Every row comes from one small tree of marks. The marks that hang from a mark follow it in brackets, in the order of their numbers. Every link used is in the known rows. Which tree was each row made from?
(in the rows, 128 means zero)
Known rows:
k151[k535[k988]]: [148  99 103  85 127 124 113 125 133 117 111 164 108 122 103  99 150  81
 149 118 127 117]
k702[k13 k967]: [111 128 134 101 148 154 116 135 157 101 159 119 119 128 123 118 163 107
 150  88 179 113]
k988[k702[k13 k151 k572]]: [ 64 147  85 107 157 122 119 121 157 149 106 160 115 129  94 129 168 119
 199 127 184 160]
k988[k702[k151 k967]]: [ 88 118 136  96 160 119 110 129 148 147 139 134 110 131 114 112 140 111
 185  98 196 131]
k967[k535]: [132  82 113 111 131 107 135 107 152  91 119 122 120 123 129 116 110 113
 188  95 142 120]
k702[k13 k572 k652 k967[k535]]: [ 98 142  98  99 154 100 135 120 173 127 126 111 150 108 133 130 152  56
 175 128 175 167]
k988[k702[k151[k535] k652]]: [ 90 112 103  89 139  88 125 137 140 131 102 148 126 128 101 125 154  88
 215 127 188 142]
k13[k702[k151 k652 k967[k535]]]: [118  85 135  95 157  97 115 120 155 120 173 112 127 111 118 107 131  61
 180 125 184 142]
k535[k13[k702[k967]] k151]: [137 129 149 132 155 167  77 136 122 114 150 188 123 118  81 107  93  97
 164 132 169  96]
k535[k151 k988[k702[k13 k572]]]: [ 91 158  78 116 160 139  85 113 126 183  76 203 123 116  59 118 121  87
 174 149 158 141]
k151[k535[k13[k702] k652]]: [146 111 116 105 151 151 122 143 110  61 115 175 119 126  83 111 137  83
 159 140 112 105]
k988[k702]: [ 95 112  98 113 144 118 141 130 127 119  85 148 115 138  87 123 136 118
 218  99 156 113]
k988[k702[k13 k151 k572 k652]]: [ 56 158  72 100 162 110 137 136 148 153  96 147 135 127  87 145 175  89
 217 135 191 159]
k151[k535[k13 k652 k988[k702]]]: [129 139 102  87 161 160 113 131  99 110  79 193 109 121  76 117 119  64
 153 146 118 123]
k967[k535[k652]]: [137  85 110 105 156 116 145 120 127  80  99 108 132 122 127 118 104 101
 176 101 120 103]
k967[k535[k13 k151 k652 k988]]: [152 127 123 110 168 164  87 110 100 114 100 176 125 103  93 116  44  71
 136 141 125 103]
k702[k13 k151 k572 k652 k967]: [ 85 159 107  88 167 123 122 145 160 151 147 113 144 116 130 136 183  72
 167 127 200 147]
k13[k702]: [127  86 101 116 142 132 138 135 128  93 128 142 118 133  82 106 151 107
 196 109 131  97]
k988[k702[k572 k967]]: [ 87 135  99 109 157 105 137 131 142 156  86 147 129 126 107 116 149  96
 205 117 163 145]
k988[k702[k151 k652]]: [ 78 121  99  97 157 108 139 140 128 139  99 131 129 132  92 135 144  95
 222 113 187 121]
k535[k151 k652 k988[k702]]: [116 127 102 104 184 151  99 135  82 162  58 177 129 121  62 111  87  81
 166 133 130  89]

Write each row's tree:
[131 146  82 107 154 173 120 124 108 131 111 194 109 114  60 112 142  62
 166 152 110 128]  k535[k13[k702[k572]] k988]
[140 141 128 123 170 181 103 151  89  97  91 170 141 126  87 130  77 107
 165 124 137  60]  k535[k13 k151 k652]
[100 137 105  84 163 130 127 132 114 165  99 142 126 121  83 116 139  45
 185 118 162 124]  k535[k988[k702[k652 k967]]]
[145 149 120 114 148 188  78 128 101 137 111 202 117 115  73 118  84  88
 147 131 144  87]  k535[k13 k151 k988]
[ 64 154 108  98 166 123 106 124 167 160 134 149 112 122 110 122 170 105
 175 123 200 171]  k988[k702[k13 k151 k572 k967]]
[100 121 142  83 155 115 106 120 177 117 184  98 130 109 145 128 141  75
 155 110 217 153]  k702[k13 k151 k652 k967[k535]]
[143 121 115 100 139 156 112 101 130 105 127 164 104 112 102 115  92  76
 155 120 131 129]  k967[k535[k13 k988]]
[ 96 172  88  96 161 162 104 119 118 166  98 196 103 118  73 125 132  77
 174 148 155 149]  k535[k13 k988[k702[k151 k572]]]
[ 99 149 106 104 154 136 127 134 162 128 133 131 129 123 124 120 174 101
 155 113 165 137]  k702[k13 k572 k967]
[111 104  88 110 153 114 126 132 141 130 129 149 123 123  92 109 170 102
 192 135 147 127]  k13[k702[k151 k572]]
[151  99 113 103 168 132  96 109 110 131  91 149 133 107 103 105  65  74
 144 127 120 100]  k967[k535[k151 k652 k988]]
[100 101 128 109 149  97 124 106 157 125 122 127 113 121 118 109 106  99
 195 100 175 151]  k988[k702[k967[k535]]]
[ 77 140  62 111 153  94 166 141 123 149  47 143 148 130  82 137 156  81
 243 128 154 133]  k988[k702[k572 k652]]
[ 99 102 113  97 137  98 111 125 151 126 116 162 103 133 104 111 145 115
 195 118 177 140]  k988[k702[k151[k535]]]
[102 140 123  93 152 136 133 150 148 109 146 107 142 124 117 132 168  78
 172  99 186 114]  k702[k13 k652 k967]
[104 109  99  86 151 103 116 100 137 149 110 140 116 110 100 120 108  59
 189 127 166 160]  k967[k535[k988[k702[k151 k652]]]]
[142 134 156  73 146 156  72 127 145 130 175 170  97 111 127 101 136  71
 112 127 177 137]  k702[k151[k535[k13 k988]] k967]
[ 92 160  95  97 157 123 143 147 153 134 116 115 152 120 115 136 181  65
 180 122 174 136]  k702[k13 k572 k652 k967]
[125 120 124 112 149 166 109 135 127  93 158 167 106 126  84 119 136 107
 175 124 159 109]  k535[k13[k702[k151]]]
[140 115 121 110 156 152 136 122 120  66 106 135 125 118 120 129  87  96
 168 115 127 104]  k967[k535[k13 k652]]
[ 71 146 101  93 167  93 133 140 144 176 102 130 141 121 111 128 158  72
 209 133 195 151]  k988[k702[k151 k572 k652 k967]]
[142 136 103  97 180 198 123 139  77  98 113 173 112 118  55 115 122  54
 143 143  96  88]  k535[k13[k702] k652 k988]
[ 64 146 126  88 167 127 113 137 152 140 146 128 125 126 104 132 162  84
 189 110 221 149]  k988[k702[k13 k151 k652 k967]]
[101 131  81  90 154 129 138 132 105 155  77 149 126 123  68 124 140  58
 201 119 144 118]  k535[k988[k702[k652]]]
[144 124 157 115 167 148  91 124 128 103 131 143 133 109 129 113  61  89
 142 121 158 106]  k702[k967[k535[k13 k151 k652]]]
[141 125 125 133 175 179  98 148  88  91 107 186 133 122  62 120  85  95
 167 143 128  68]  k535[k13[k702] k151 k652]
[141  89 108  82 163 131 102 131 118 114 140 159 105 116  86  93 155  70
 138 144 126 117]  k13[k702[k151[k535[k652 k988]]]]
